Each row was made from one small tree. Brackets hold a mark, then the marks that hang from it, in alphabetical order. Every link used is in the known rows. Write each row's tree.
In the rows, 128 means zero.
Known rows
[ribo gaguli lesez]: [143 134 139 115 161 116 147 167 130 169 130 124 131  84 168 144 150 126
  89 135 109 120 124  59  91 103 137 121 124 160 127 161 110 179 197 135
 153  91 104 156 103 126 112  84 173 151 126 119 138  79 137 135 128 162]
[gaguli [ribo gava]]: [134 135 122 110 148  89 111 155 121 144 136 105  94 137 158 109 129 118
 119 125 103 124 149  87 127 104 169 131  94 177 158 143 105 149 199 131
 149 103 102 138 106 106 122  79 183 162 107 135 144  87 139 130 127 131]
[ragak [ribo gaguli [gava repi] lesez]]: [136 147 170 120 151 120 140 164 122 167 138 110 112 113 161 126 136 123
  83 149 104 106 151  71  77  97 163 105 109 161 114 164  97 160 199 118
 127  96  91 164 107 120 146  71 187 146 129 126 145  54 136 120 126 163]
[ralo repi ribo]: [139 138 117 111 146 103 120 170 174 147 121  98 109 127 169 119 106 107
  82 119  92 113 102  66 100 124 111 145 118 194 148 151 124 136 201 163
 158 112  89 118 102 119 101  92 162 142  83 160 161  96 185 107 109 102]
[ralo [repi gava roras] [ribo lesez]]: [130 142 126 140 145  88 139 161 177 145 143  83 117 145 168  93 113 110
  84 124  55 104 118  69  85 121 124 135 117 205 120 167 107 151 206 129
 167 118  82 139  77 114  79  72 153 137 143 171 166  65 166  98 102 102]
[relu [gaguli [ribo lesez ralo]]]: [154 138 139  78 152 105 133 168 147 166 119 107 104 111 154 122 145  96
 130 127 102 130 131  76 123  94 130 156 120 177 149 164 112 175 201 134
 149  95 115 140  99 134 113  81 184 137 114 129 117  81 173 117 143 166]
[ragak [ribo gava] [tekon roras]]: [172  96 149 129 143 124 116 157 141 159 146 121 128 120 158  82 138  66
 101  98  75 131 175  82  80 103 198 115  89 161 120 153  85 146 205 122
 110  92 113 141 112 116 133  57 172 136 120 139 142  49 170 106 140 155]
[ragak [ribo gava lesez] tekon]: [140 101 155 129 169 111 139 169 131 173 159 129 120 109 153  86 142  97
  89 105  80 118 192  77 111  89 175 114  85 138 105 163  79 158 201 110
 117  92  97 152 119 119 124  68 158 142 129 145 156  37 169 104 124 165]
[tekon [roras repi]]: [199 130 127 119 131 130  94 136 161 141 113 124 139 116 168 114 136  79
 120 107 103 137 123  75  60 121 152 131 143 201 130 153 102 151 185 151
 129  89 120 139  86 117 143  56 187 126 118 137 141  91 161 137 151 120]
[relu [gaguli [ribo [gava repi] ragak]]]: [154 161 136  76 124 105 125 155 139 147 118 111 106 111 151 123 137 102
 131 134 115 126 125  98 109 107 143 137 113 177 151 154 106 164 213 136
 140  87 121 146 106 122 121  70 194 139 117 135 122  77 156 124 144 157]
[gava [repi roras] [ribo gaguli ragak]]: [154 167 143 133 125 125 114 105 155 161 135 108 120 113 160 132 117 132
 115 157 111 115 126  94  48 121 196 133 150 190 151 129  84 158 195 162
 147  60 112 149  60 129 128  64 211 156 123 139 103  64 151 128 121 176]
[roras [repi [ralo ribo]]]: [199 146 137 103 149 126 123 136 173 140 138 101 128 122 173 123 121  95
 103 117 132 132 116 100  90 118 128 151 152 202 116 140 109 143 175 153
 126 107  96 142 104 100 118  69 174 110  87 133 159  92 168 130 116 115]
[repi roras]: [161 119 131 131 143 122 103 122 152 133 139 134 121 156 170 102 125 103
 117  99 111 122 118 102  90 120 149 153 122 178 151 139  81 174 188 136
 150  89 140 121  57 120  89  80 158 139 146 138 143  69 144 110 155 136]
[roras [repi [ralo [ribo [ragak tekon]]]]]: [205 143 133 106 142 128 129 134 177 143 146 107 135 107 167 116 126  94
  97 112 132 132 127 103  91 112 139 150 147 196 108 136 104 143 188 156
 120  98 100 144 106  98 113  61 169 109  84 135 156  87 172 127 113 123]
[gaguli relu]: [152 140 132 121 160 113  93 138 134 136 109 140 107 131 141 115 140  81
 129 108 148 129 145 105 121 103 107 132 124 177 160 138  92 165 182 161
 159 101  95 119  94 130 113  91 160 139  93 131 128  75 150 142 142 154]
[gava repi]: [148 154 137 117 148 120 104 135 156 154 119 142 115 154 150 143 116 123
 125 133 138 117 128 102  96 142 117 141 139 173 155 124  95 161 182 159
 149  92  97 133  88 127 125  98 191 141 133 144 126  79 155 128 163 131]
[relu [gaguli [ribo ragak ralo]]]: [171 146 132  78 133 114 129 160 149 154 119 107 104 106 149 121 141  95
 127 126 123 129 120  87 116  94 141 169 118 185 155 152 110 173 217 145
 145  84 125 132  97 131 113  69 183 132  97 122 109  88 170 115 141 169]
[gava [repi roras] [ribo lesez]]: [120 151 143 141 167 108 104 113 156 176 138 112 113 144 159 121 114 134
 130 142  88 113 158  86  72 120 172 127 149 172 143 147  75 161 163 145
 151  78  94 157  55 134 127  86 205 162 160 161 125  52 165 123 133 167]
[gaguli relu [ribo lesez ralo]]: [119 142 130 123 173  90 106 152 135 169 126 110  89 123 127 109 150  97
 124 129 123 123 185  80 149  61 135 134 116 182 156 150 102 159 194 152
 166 104  74 130  88 128 125  87 174 155  84 132 115  75 156 128 125 171]
[ribo gava [ragak [tekon roras]] ralo]: [169 140 122 139 116 100 145 167 126 166 143 143 132 103 117 103 165  89
  98 123 134 138 159  81  96  83 201 141 113 122 100 139  99 153 244 152
 120  52 101 156 102  79 130  38 152 116  98  83 122  97 155 109 127 175]
[relu [gaguli ribo]]: [163 137 135  72 144 112 118 156 149 145 115 107 103 115 165 121 133  92
 136 118 102 130 117  90 115 113 128 153 113 191 166 155 110 170 197 135
 149 100 128 128 105 139 108  84 189 142 112 141 121  79 169 125 149 152]
[ribo gaguli ralo]: [186 136 146 110 140 119 148 166 138 162 124 125 120  99 151 145 151 103
  94 142 133 130 105  70  89 109 154 160 138 166 144 134 126 168 212 163
 155  81 101 126  98 116 117  77 168 131  83  85 102 108 151 127 129 162]
[ribo lesez ragak ralo]: [145 145 124 138 152 109 151 177 138 180 138 137 124 106 124 126 153 129
  89 130 156 117 150  63 114  66 150 169 128 138 100 152  94 184 222 151
 140  60  97 159  77 111 120  61 146 126 106  91 132  96 152 105 128 185]
[gaguli relu [ribo gava ralo]]: [131 152 131 117 150  81 103 149 116 149 125 110  84 132 125 102 152  86
 128 133 127 129 178  95 144  73 152 123 107 173 161 140 107 142 202 152
 160 102  72 127 100 107 133  76 175 150  74 118 115  84 147 137 120 160]
[roras [repi [gava ribo] ralo]]: [226 153 151 120 152 116 137 128 161 133 144  94 133 129 165 106 125  94
 129 129 112 135 134 112  77 129 150 152 153 223 108 137  99 149 169 141
 141 109  83 156  94 107 113  49 178 109 115 131 141  77 158 145  98 128]
[ralo [ribo [gaguli relu] lesez ragak]]: [121 151 121 120 144 107 126 163 142 157 127  92 110  80 158 131 139 115
  67 134 123 114 119  60  90  83 135 131 121 168 127 157 108 165 217 148
 138  85  87 149 113 115 120  74 169 150  73 125 151  83 149 122 109 161]
[relu [gaguli [ribo gava lesez ralo]]]: [144 146 141  80 148  94 138 172 133 164 123 108 103 111 150 119 150  97
 129 133  98 130 137  77 120  93 141 140 115 162 142 169 113 168 206 127
 145  94 108 150 107 119 120  74 184 136 120 122 124  82 165 120 137 166]
[tekon ragak]: [133 126 124 132 148 129 124 150 164 135 124 122 100 110 151 132 127  94
 105 105 129 132 131 106  97 127 101 134 140 159 145 147 100 174 204 152
 123 103 116 131  86 113 100  84 162 127 110 114 156  90 155 124 141 150]
[ralo repi]: [165 136 127 115 147 115 128 162 164 146 119 140 124 130 158 121 118 109
 107 115 111 117 117  83 109 127 111 139 117 188 149 148 114 150 196 165
 167 105 110 118  84 127  94  89 159 134 115 151 140  90 171 121 125 115]
[ralo ribo]: [134 126 115 112 156 107 105 162 153 143 125  93  98 133 171 121 115 106
  90 112 109 120 106  72  99 121 131 159 120 173 151 140 108 156 194 145
 141 100  94 127 112 114 117  92 167 149  84 137 161  95 169 115 130 125]
[roras [repi [gava [ribo ragak]] ralo]]: [225 159 146 124 145 118 137 126 161 132 145  94 136 124 160 105 125  97
 125 132 122 132 134 113  77 123 155 155 150 221 102 136  97 152 178 143
 137 101  86 160  91 106 115  42 176 106 110 126 139  78 156 142  96 134]
[relu gaguli]: [176 137 138  78 145 121 124 159 147 144 109 128 116 116 165 125 138  85
 134 112 119 133 103  94 101 124 111 157 127 175 153 156 106 179 193 139
 146  92 130 131 104 137 106  85 175 127 122 129 126  81 168 126 155 155]
[repi gava ralo roras]: [206 139 147 148 143 117 140 115 154 128 169  96 134 196 165  90 117  82
 140 112 119 135 123 142  80 135 160 165 130 214 120 122  85 175 181 117
 157 121 109 148  49 100  50  60 152 106 171 112 137  69 116 109 132 138]
[relu [gaguli [ribo [ragak tekon] ralo]]]: [173 138 132  79 133 111 133 160 155 157 124 112 107  98 146 115 145  88
 127 120 113 132 128  90 121  95 145 165 114 181 151 148 109 171 219 146
 142  82 127 129 102 131 109  69 180 132  97 128 107  80 179 113 141 170]

Which tree is each row?
[158 144 172 117 132 128 125 145 130 149 138 109 110 129 166 118 127 109
  91 143 107 111 133  89  68 112 174 115 111 177 132 148  96 155 201 124
 128  96 108 143  98 117 137  69 187 141 123 127 134  56 136 115 133 153] : [ragak [ribo gaguli [gava [repi roras]]]]
[165 138 140 119 163 113 111 135 128 152 119 104 106  92 163 124 135  98
 121 137 106 130 134  77  80 109 171 132 131 186 164 142 101 158 179 159
 158  85  95 136  95 136 129  78 189 161  83 126 111  78 162 151 103 180] : [gava [ribo [gaguli relu]]]
[153 130 126 115 146 101 119 152 159 156 136 107  99 143 151 108 124 110
 112 126  99 120 142  80 127  95 158 159 113 200 165 138 112 149 206 155
 165 102 107 113  71 121 104  81 175 149  99 140 119  91 165 108 125 133] : [gaguli [ribo [ralo [repi roras]]]]
[157 169 140 119 101 112 154 147 126 155 142 144 139  73 139 135 153 125
  86 152 130 123 136  96  77 116 180  99 114 140 114 132 103 152 242 152
 126  58 101 162 123  92 127  53 185 137 113 112 120  73 130 131 122 160] : [ribo gaguli [gava repi] [ragak tekon]]
[120 149 122 125 145  85 140 172 119 171 147 107  99 113 131 111 148 135
 100 140 122 116 170  68 132  64 182 139 102 152 121 154 102 159 225 133
 142  79  89 160  94  97 131  60 172 150 101 111 136  91 139 114 115 166] : [gaguli [ribo gava lesez ragak ralo]]
[166 156 147 126 142 131 111 108 168 156 145 128 129 180 158 133 108 112
 133 127 144 125 126 129  84 139 137 144 150 184 145 116  88 161 171 154
 145 101 110 141  55 111  91  93 187 125 154 133 127  75 139 111 163 140] : [gava [repi ralo roras]]
[166 141 137 146 148 100 137 141 164 141 140 113 127 149 160  90 118 107
 119 125  67 113 134  89  83 128 145 136 119 211 131 158  96 156 192 138
 178 106 100 135  57 127  79  65 159 138 157 163 136  60 160 116 104 125] : [ralo [repi [gava [ribo lesez]] roras]]
[154 112 135 143 134 148 105 148 171 144 120  96 108 113 159 116 123  61
 102 103 101 136 141  87  51 113 147 121 136 185 134 163  96 164 206 141
 102 107 126 138  73 123 129  60 181 125 115 116 153  81 158 111 152 159] : [tekon [ragak ribo] roras]
[179 103 161 114 153 137 126 148 151 156 143 124 120  88 158 100 141  73
  90 107  98 124 163  90  99  97 159 126  96 181 141 143  90 159 204 141
 130  98 108 116 118 142 115  74 168 142  87 145 118  39 173 118 125 171] : [ragak [ribo [gaguli relu]] tekon]
[153 159 146 112 131 101 130 152 100 137 119 131 117  93 150 129 161  93
 105 141 127 133 130  90  90 108 149  91 116 152 140 148 115 153 208 144
 149  93  89 145 121  98 126  71 174 143  97 103 128  84 121 154 118 156] : [ribo [gaguli relu] gava]
[176 120 110 131 128 127 118 145 154 150 136 142 139 102 145 108 139  96
 105  98 131 131 141  88  94 103 167 150 109 165 127 134  86 168 222 155
 128  65 130 138  92 118 108  57 160 133 108 127 131  80 158 115 144 159] : [ribo [ragak [tekon roras]]]
[159 173 157 114 122  99 155 162 118 167 127 131 117 111 137 151 156 116
  99 173 130 128 122  81  78 119 168 119 141 139 126 133 128 147 219 155
 145  75  75 152 110  89 141  70 187 131 106  80 105 103 137 134 124 157] : [ribo gaguli [gava repi] ralo]
[188 144 145 109 132 117 161 172 154 164 122 130 127  96 150 144 146 103
  87 147 118 125 102  65  89 111 140 150 136 180 142 141 137 153 218 177
 168  89  98 121  91 118 106  78 165 128  83 101 103 109 164 123 112 148] : [ribo gaguli [ralo repi]]
[140 145 137  78 149  97 130 167 131 155 121 107 105 110 160 117 144 100
 131 126  94 129 135  81 117 101 136 131 107 169 146 171 109 169 201 121
 144  98 115 152 112 125 115  78 189 144 129 137 134  73 159 126 139 157] : [relu [gaguli [ribo gava lesez]]]
[144 120 136 144 128 138 110 154 158 143 123  97 107 116 156 113 129  62
 100 109  99 138 147  89  48 113 156 105 131 170 126 168  98 157 212 133
  96 106 119 149  81 108 135  52 182 124 120 109 160  82 149 114 146 160] : [tekon [ragak [ribo gava]] roras]
[165 144 129  76 134 116 122 155 148 144 118 108 105 107 158 119 134  98
 128 119 116 127 117  93 114 102 134 158 110 191 159 153 105 174 211 140
 144  90 134 134 101 136 109  72 186 138 105 135 120  79 164 121 143 161] : [relu [gaguli [ribo ragak]]]
[204 151 134 106 140 128 125 134 172 139 140 102 130 114 168 121 122 101
  97 118 141 129 116 100  87 111 134 154 151 201 111 139 105 146 184 156
 122 100  99 147 101  97 118  62 172 109  83 130 158  94 164 127 114 123] : [roras [repi [ralo [ribo ragak]]]]
[128 154 131 139 162 108 121 131 154 185 138 122 120 107 140 126 124 138
 119 144 109 114 174  81  88 108 173 130 137 159 127 139  75 159 187 157
 138  61  85 166  82 133 136  73 200 158 128 154 120  57 176 126 121 184] : [gava repi [ribo lesez [ragak tekon]]]
[182 133 143 155 145  97 124 124 145 132 149  95 113 168 156  79 127  95
 136 126  77 124 136 103  72 126 188 170 130 204 135 137  82 173 189 122
 166  90 100 136  51 121  93  51 162 134 153 127 117  60 147 116 115 153] : [repi [gava [ribo ralo]] roras]
[144 121 148 127 142 144 132 155 163 140 129 104  97  95 160 132 125  90
  84 118 118 123 131  97  76 115 123 126 132 174 140 155 102 171 211 143
 116 108 117 130  91 124 113  74 170 128  97 112 150  74 152 117 129 164] : [tekon [ragak [ribo gaguli]]]
[181 147 137 127 145 102 145 158 155 140 125 109 125 124 159 110 120 107
 116 137  80 118 120  83  84 138 136 137 120 216 141 149 115 150 198 153
 179 108  86 132  86 130  95  69 169 138 122 148 126  78 164 133  97 123] : [ralo [repi [gava [ribo gaguli]]]]
[148 141 145 129 176 102 132 153 125 182 126 103 110  85 146 126 151 106
 112 149 104 129 154  57  88  83 176 136 141 165 139 156 105 162 184 157
 159  77  77 151  88 131 134  75 183 155  89 109 107  82 168 140  96 203] : [gava [ribo [gaguli relu] lesez ralo]]
[142 128 134 135 186  99 127 160 133 182 133 108 104 116 148 117 137 116
 118 133 102 126 159  57  99  91 179 159 136 156 134 153  95 166 177 148
 152  76  83 153  81 127 132  77 175 152 106 116 125  86 180 127 108 186] : [gava [ribo lesez ralo]]
[111 143 128 114 151  90 137 177 123 159 134  87 107  97 171 130 139 121
  70 140  91 119 116  50  84 106 152 116 116 144 122 164 117 154 208 125
 135  95  77 162 130  94 128  80 175 155 101 121 168  89 146 123 109 138] : [ralo [ribo gaguli gava lesez]]
[121 145 140 134 164  82 152 186 108 180 139 136 114 123 129 119 163 119
 102 138 122 125 163  61 116  82 156 131 123 110  99 164 106 165 206 128
 141  78  72 170 101  87 131  70 152 132 130  88 148  95 144 119 125 167] : [ribo gava lesez ralo]
[168 132 134 127 167 103 124 156 147 167 125 108 106 121 150 115 124 106
 120 135 100 127 140  68  95 108 171 164 136 178 152 142 106 149 184 168
 162  82  89 133  78 128 123  77 174 146  89 124 115  96 188 125 101 168] : [gava [ribo [ralo repi]]]
[151 151 146 139 151 110 105 113 161 171 134 113 106 154 147 121 116 117
 134 148 106 121 144  93  71 124 185 154 160 176 155 126  86 153 174 163
 153  71  91 137  51 127 132  78 200 148 130 136 101  72 177 117 132 170] : [gava [repi roras] [ribo ralo]]
[171 142 127 137 146 113 126 144 152 162 133 110 113 115 143 108 126 112
 111 133 114 122 139  75  87  93 191 168 135 178 141 141  95 155 203 170
 153  63 105 136  60 123 117  57 168 141  90 120 113  91 179 113  97 179] : [gava [ribo ragak [ralo [repi roras]]]]
[168 128 131 128 149 126 117 120 168 146 163  86 120 174 180 108 107  88
 109 102 124 134 108 118  83 116 162 162 136 187 139 128  94 160 177 137
 136 113 120 137  58  95  66  83 159 124 124 121 156  88 144  96 134 141] : [repi [ralo ribo] roras]
[179 130 170 115 150 133 126 159 138 157 126 109 103 112 150 118 140  85
  90 133 129 117 137  79  90  84 154 149 118 189 141 145 104 163 202 150
 140  98  97 121  96 135 135  72 166 133  72 107 109  71 157 115 124 177] : [ragak [ribo [gaguli relu] ralo]]
[206 148 142 100 143 128 130 135 171 141 138  99 131 108 177 129 126  96
  95 124 128 132 109  97  80 119 133 145 153 205 117 139 115 142 180 155
 126 107  96 144 107  99 117  67 179 113  84 128 153  94 164 134 110 118] : [roras [repi [ralo [ribo gaguli]]]]
[145 138 135 133 153 110 130 131 151 156 170  87 123 168 176 106 119  98
 103 110 117 132 126 109  83 105 170 141 130 165 117 144  93 157 181 123
 132 111 107 161  67  81  73  77 158 126 140 116 169  81 132  97 126 147] : [repi [ralo [ribo gava lesez]] roras]
[130 116 161 129 164 112 135 161 140 177 157 131 120 118 149  96 138 105
  94 117  84 113 195  84 106  98 167 108  95 140 107 157  77 155 200 116
 117  92  90 156 116 119 132  75 171 142 139 153 148  31 170 105 133 161] : [ragak [ribo [gava repi] lesez] tekon]
[155 184 158 112 128 109 134 135 115 151 127 127 123 114 144 146 149  98
 116 160 147 134 133 114  81 122 143  86 135 160 135 134 116 144 197 154
 146 100  75 158 112  92 125  78 195 132 110 102 117  84 116 152 125 158] : [ribo [gaguli relu] [gava [repi ralo]]]
[181 147 150 113 141 116 135 155 135 157 115 129 114  94 138 139 160  85
 103 142 143 133 121  82  99  95 138 144 140 171 150 134 123 164 208 171
 161  86  88 121  97 120 120  79 165 130  69  87  92  98 151 137 124 175] : [ribo [gaguli relu] ralo]
[125 143 119 116 142 110 135 170 144 161 133  88 113  82 167 135 133 129
  61 133 115 112 108  52  83  93 145 142 120 163 122 156 110 168 220 142
 134  82  96 154 114 112 119  73 168 151  83 123 156  89 150 114 111 152] : [ralo [ribo gaguli lesez ragak]]
[150 123 151 130 142 141 140 161 164 147 130 102  93  96 151 131 131  86
  80 124 121 125 134  93  80 107 127 138 139 168 135 152 107 170 216 149
 115 103 109 129  88 120 117  71 166 122  89  98 140  83 158 111 125 173] : [tekon [ragak [ribo gaguli ralo]]]
[176 151 126 134 118 121 142 155 166 155 135 140 127 124 132 113 135 111
  92 125 146 116 122  85 101  88 151 174 131 173 125 137 104 163 232 174
 153  66 117 125  54 110  97  56 142 116  96 110 117 100 162  94 121 154] : [ribo ragak [ralo [repi roras]]]
